Known rows, with every way that one mark hangs from another
(M (G A) W): [-0.21 -0.26  0.12 -0.09 -0.03 -0.29 -0.03  0.11 -0.14 -0.14  0.05  0.20
  0.13  0.03 -0.28  0.05  0.05  0.17  0.12  0.08  0.06  0.15]
(W M): [-0.06 -0.11  0.19 -0.13 -0.01 -0.18 -0.02  0.08 -0.08  0.04  0.32  0.03
  0.52  0.02 -0.21  0.05  0.17  0.23  0.07  0.34  0.04 -0.10]
(G A M): [ 0.12  0.13  0.33 -0.13  0.07 -0.31 -0.05  0.06  0.02  0.02  0.40  0.05
  0.51 -0.09 -0.31  0.09  0.20  0.23 -0.11  0.23  0.19 -0.07]
(A (X (E (Z (M G))))): [ 0.02 -0.24  0.40  0.08 -0.09 -0.24 -0.30  0.28 -0.28  0.05  0.12  0.12
  0.34  0.18 -0.03 -0.11  0.07  0.00  0.06  0.02  0.00  0.36]
(M G (Z E)): [-0.11 -0.36  0.33  0.22 -0.30 -0.22 -0.20  0.34 -0.10 -0.18  0.12 -0.03
 -0.17  0.08 -0.41 -0.11 -0.06  0.20  0.01  0.15  0.19  0.50]
(E (Z (M G (W A)))): [-0.13 -0.14  0.22 -0.13 -0.24  0.09  0.06  0.18 -0.17 -0.07 -0.05  0.11
  0.24  0.26 -0.06  0.04  0.21  0.11  0.07  0.07  0.12  0.21]
(G (A (X (E Z)))): [ 0.21  0.02  0.46  0.01  0.03 -0.26 -0.18  0.24 -0.11  0.11  0.27  0.09
  0.43  0.04 -0.09  0.02  0.12  0.10 -0.10  0.04  0.11  0.19]
(G (A (X E)) (M W)): [-0.02 -0.04  0.29 -0.26  0.11 -0.48 -0.08  0.01 -0.23 -0.01  0.25  0.13
  0.59 -0.11 -0.35  0.00  0.22  0.10 -0.09  0.13  0.15 -0.15]
(E (Z M)): [ 0.02 -0.02  0.31  0.02 -0.17  0.16  0.05  0.23  0.01  0.02  0.09  0.02
  0.31  0.25  0.01  0.06  0.21  0.07  0.01  0.08  0.17  0.26]
(X (E (Z (M W)))): [ 0.09 -0.09  0.26 -0.02 -0.06 -0.03  0.04  0.24 -0.02 -0.03  0.04  0.09
  0.37  0.16 -0.04  0.00  0.20 -0.01  0.02  0.12  0.16  0.13]
(Z E (M (G A))): [-0.28 -0.48  0.19  0.20 -0.04 -0.34  0.11  0.47 -0.06 -0.06  0.11 -0.11
 -0.03  0.11 -0.28 -0.11  0.07 -0.07 -0.02  0.18  0.21 -0.04]
(X (E (Z M))): [ 0.16 -0.06  0.32  0.05 -0.07 -0.02 -0.03  0.28  0.00  0.01  0.10  0.06
  0.36  0.17 -0.01 -0.01  0.19  0.01  0.01  0.14  0.15  0.19]
(M W): [-0.09 -0.01  0.10 -0.11 -0.02 -0.25  0.09  0.09  0.07 -0.07  0.14  0.15
  0.28  0.01 -0.19  0.04  0.13  0.11 -0.02  0.14  0.12  0.05]
(M W Z): [-0.07 -0.03  0.22 -0.06 -0.18 -0.09  0.07  0.05  0.07 -0.11  0.11  0.11
  0.10  0.00 -0.32  0.03  0.13  0.14 -0.09  0.05  0.19  0.19]
(G A (M W Z)): [-0.03  0.06  0.30 -0.22 -0.03 -0.22  0.06 -0.06 -0.03 -0.08  0.26  0.06
  0.39 -0.13 -0.46  0.10  0.24  0.22 -0.14  0.14  0.26 -0.09]
(A X): [ 0.05 -0.04  0.37  0.09 -0.03 -0.36 -0.30  0.23 -0.11  0.10  0.30  0.11
  0.33  0.07 -0.08 -0.08  0.03  0.09 -0.04  0.07 -0.01  0.31]
(Z E (M G W)): [-0.46 -0.56  0.04  0.09 -0.07 -0.36  0.21  0.38 -0.11 -0.15 -0.03 -0.05
 -0.05  0.12 -0.32 -0.13  0.09 -0.11  0.03  0.18  0.20 -0.08]
(G (M Z)): [ 0.06  0.07  0.35 -0.04 -0.13 -0.18 -0.13  0.04  0.03 -0.07  0.33  0.03
  0.34 -0.04 -0.36  0.00  0.17  0.25 -0.07  0.22  0.19  0.17]
(E (Z (M W))): [-0.08 -0.06  0.23 -0.07 -0.16  0.14  0.14  0.17 -0.03 -0.03  0.01  0.06
  0.32  0.24 -0.03  0.08  0.24  0.05  0.02  0.07  0.18  0.18]
(W (M Z)): [-0.05 -0.13  0.28 -0.09 -0.12 -0.07 -0.04  0.05 -0.09  0.00  0.30  0.00
  0.40  0.00 -0.30  0.05  0.16  0.26  0.02  0.29  0.09 -0.01]
(M (W (A X)) (Z E)): [-0.11 -0.09  0.26 -0.21 -0.29 -0.38  0.05  0.21 -0.18 -0.11  0.06  0.04
  0.06  0.00 -0.43 -0.13  0.14  0.14 -0.26  0.11  0.24  0.03]
(M (G (A X)) W Z): [-0.24 -0.34  0.30 -0.03 -0.19 -0.20 -0.15  0.08 -0.27 -0.16  0.02  0.17
 -0.01  0.02 -0.40 -0.01  0.02  0.16  0.05 -0.06  0.08  0.34]
(W (A X) (M Z)): [-0.01 -0.04  0.38 -0.35 -0.24 -0.28 -0.18  0.08 -0.39  0.08  0.29  0.10
  0.45  0.02 -0.29 -0.08  0.21  0.31 -0.12  0.25 -0.03 -0.14]

Rows
[ 0.15  0.03  0.43 -0.15  0.03 -0.35 -0.20  0.09 -0.23  0.04  0.32  0.07
  0.62 -0.03 -0.26  0.01  0.21  0.16 -0.09  0.14  0.16  0.04]  (G (A (X (E Z))) M)
[-0.13 -0.24  0.37 -0.31 -0.29 -0.30 -0.29  0.10 -0.54  0.00  0.20  0.14
  0.33  0.06 -0.34 -0.11  0.13  0.34  0.01  0.23 -0.10  0.00]  (W (A X) (M G Z))
[ 0.00 -0.26  0.35  0.11 -0.02 -0.35 -0.32  0.27 -0.21 -0.02  0.20  0.16
  0.17  0.07 -0.18 -0.04 -0.02  0.15  0.10  0.07 -0.02  0.35]  (M (G (A (X E))))
[-0.18 -0.37  0.29  0.17  0.03 -0.21 -0.09  0.29 -0.11  0.04  0.14  0.09
  0.13  0.13 -0.10 -0.05  0.09 -0.06  0.09  0.04 -0.01  0.07]  (Z (M (G (A (X E)))))
[-0.17 -0.33  0.26 -0.05 -0.18 -0.09 -0.15  0.07 -0.23 -0.08  0.22  0.05
  0.27  0.04 -0.34  0.01  0.09  0.28  0.15  0.27  0.02  0.14]  (W (M G Z))
[ 0.05 -0.08  0.39 -0.34 -0.20 -0.32 -0.19  0.11 -0.41  0.08  0.26  0.11
  0.48  0.00 -0.29 -0.11  0.22  0.26 -0.11  0.26 -0.03 -0.18]  (W (A (X E)) (M Z))
[ 0.01 -0.02  0.32 -0.02 -0.16 -0.28 -0.07  0.14  0.00 -0.11  0.31 -0.06
  0.28 -0.04 -0.44 -0.05  0.15  0.22 -0.13  0.28  0.28  0.13]  (G (M (Z E)))
[ 0.00 -0.04  0.29 -0.34 -0.25 -0.27  0.02  0.17 -0.24 -0.01  0.26 -0.01
  0.35 -0.01 -0.40 -0.07  0.22  0.33 -0.17  0.38  0.12 -0.25]  (W A (M (Z E)))
[ 0.07  0.05  0.40 -0.12  0.07 -0.42 -0.19  0.07 -0.16  0.07  0.40  0.07
  0.55 -0.07 -0.29  0.02  0.18  0.18 -0.11  0.15  0.13  0.00]  (G (A X) M)
[-0.13 -0.07  0.20 -0.16 -0.15 -0.31  0.06  0.05 -0.05 -0.18  0.19 -0.01
  0.29 -0.06 -0.50 -0.04  0.19  0.18 -0.11  0.25  0.30  0.01]  (G (M W (Z E)))
[ 0.16 -0.07  0.42  0.04 -0.08 -0.26 -0.31  0.26 -0.21  0.08  0.19  0.12
  0.43  0.13 -0.03 -0.09  0.08  0.05 -0.01  0.05  0.04  0.37]  (A (X (E Z)))
[ 0.08 -0.14  0.41  0.06 -0.06 -0.23 -0.25  0.27 -0.21  0.09  0.16  0.10
  0.40  0.15 -0.01 -0.10  0.11 -0.02  0.00  0.03  0.03  0.29]  (A (X (E (Z M))))
[-0.14 -0.18  0.24 -0.06 -0.17  0.11  0.08  0.17 -0.13 -0.06 -0.03  0.08
  0.25  0.24 -0.07  0.08  0.20  0.07  0.09  0.04  0.15  0.23]  (E (Z (M (G A) W)))
[-0.25 -0.32  0.18 -0.16 -0.37 -0.34 -0.02  0.23 -0.26 -0.26 -0.06  0.10
 -0.15  0.04 -0.51 -0.13  0.05  0.22 -0.06  0.14  0.18  0.18]  (M G (W A) (Z E))
[-0.14 -0.31  0.30 -0.07 -0.13 -0.09 -0.12  0.07 -0.23 -0.05  0.24  0.04
  0.30  0.02 -0.36  0.06  0.11  0.29  0.11  0.24  0.04  0.06]  (W (M (G A) Z))
[-0.37 -0.38  0.09  0.06 -0.02 -0.16  0.09  0.18 -0.05 -0.07  0.03  0.13
  0.08  0.13 -0.15 -0.02  0.12 -0.05  0.14  0.07  0.01  0.00]  (Z (M G W))
[-0.07  0.08  0.18 -0.34 -0.07 -0.43 -0.05 -0.01 -0.17 -0.07  0.23  0.16
  0.49 -0.04 -0.33 -0.04  0.23  0.21 -0.08  0.23  0.10 -0.11]  (G (M (W (A X))))
[-0.08  0.01  0.21 -0.29 -0.20 -0.36  0.06  0.06 -0.11 -0.16  0.18  0.03
  0.29 -0.07 -0.51 -0.07  0.22  0.23 -0.18  0.27  0.27 -0.09]  (G (M (W A) (Z E)))
[-0.34 -0.36  0.06  0.05 -0.02 -0.34  0.33  0.37  0.04 -0.07  0.06 -0.10
  0.08  0.08 -0.27 -0.10  0.17 -0.14 -0.10  0.20  0.27 -0.23]  (Z E (M W))
[-0.07 -0.03  0.27 -0.21 -0.05 -0.33  0.12  0.04 -0.06 -0.13  0.24 -0.03
  0.33 -0.13 -0.54  0.04  0.23  0.19 -0.20  0.20  0.35 -0.13]  (G A (M W (Z E)))
[-0.08 -0.14  0.20 -0.35 -0.17 -0.31 -0.14  0.12 -0.36 -0.01  0.22  0.15
  0.41  0.05 -0.27 -0.04  0.16  0.37  0.06  0.37 -0.09 -0.17]  (W A (M G))
[-0.04  0.03  0.30 -0.23 -0.26 -0.24 -0.03  0.07 -0.14 -0.06  0.10  0.17
  0.14  0.00 -0.32 -0.06  0.16  0.18 -0.18  0.03  0.11  0.10]  (M (W (A X)) Z)
[-0.33 -0.37  0.13  0.03  0.02 -0.17  0.12  0.18 -0.05 -0.04  0.05  0.12
  0.10  0.10 -0.17  0.02  0.14 -0.04  0.10  0.05  0.04 -0.06]  (Z (M (G A) W))
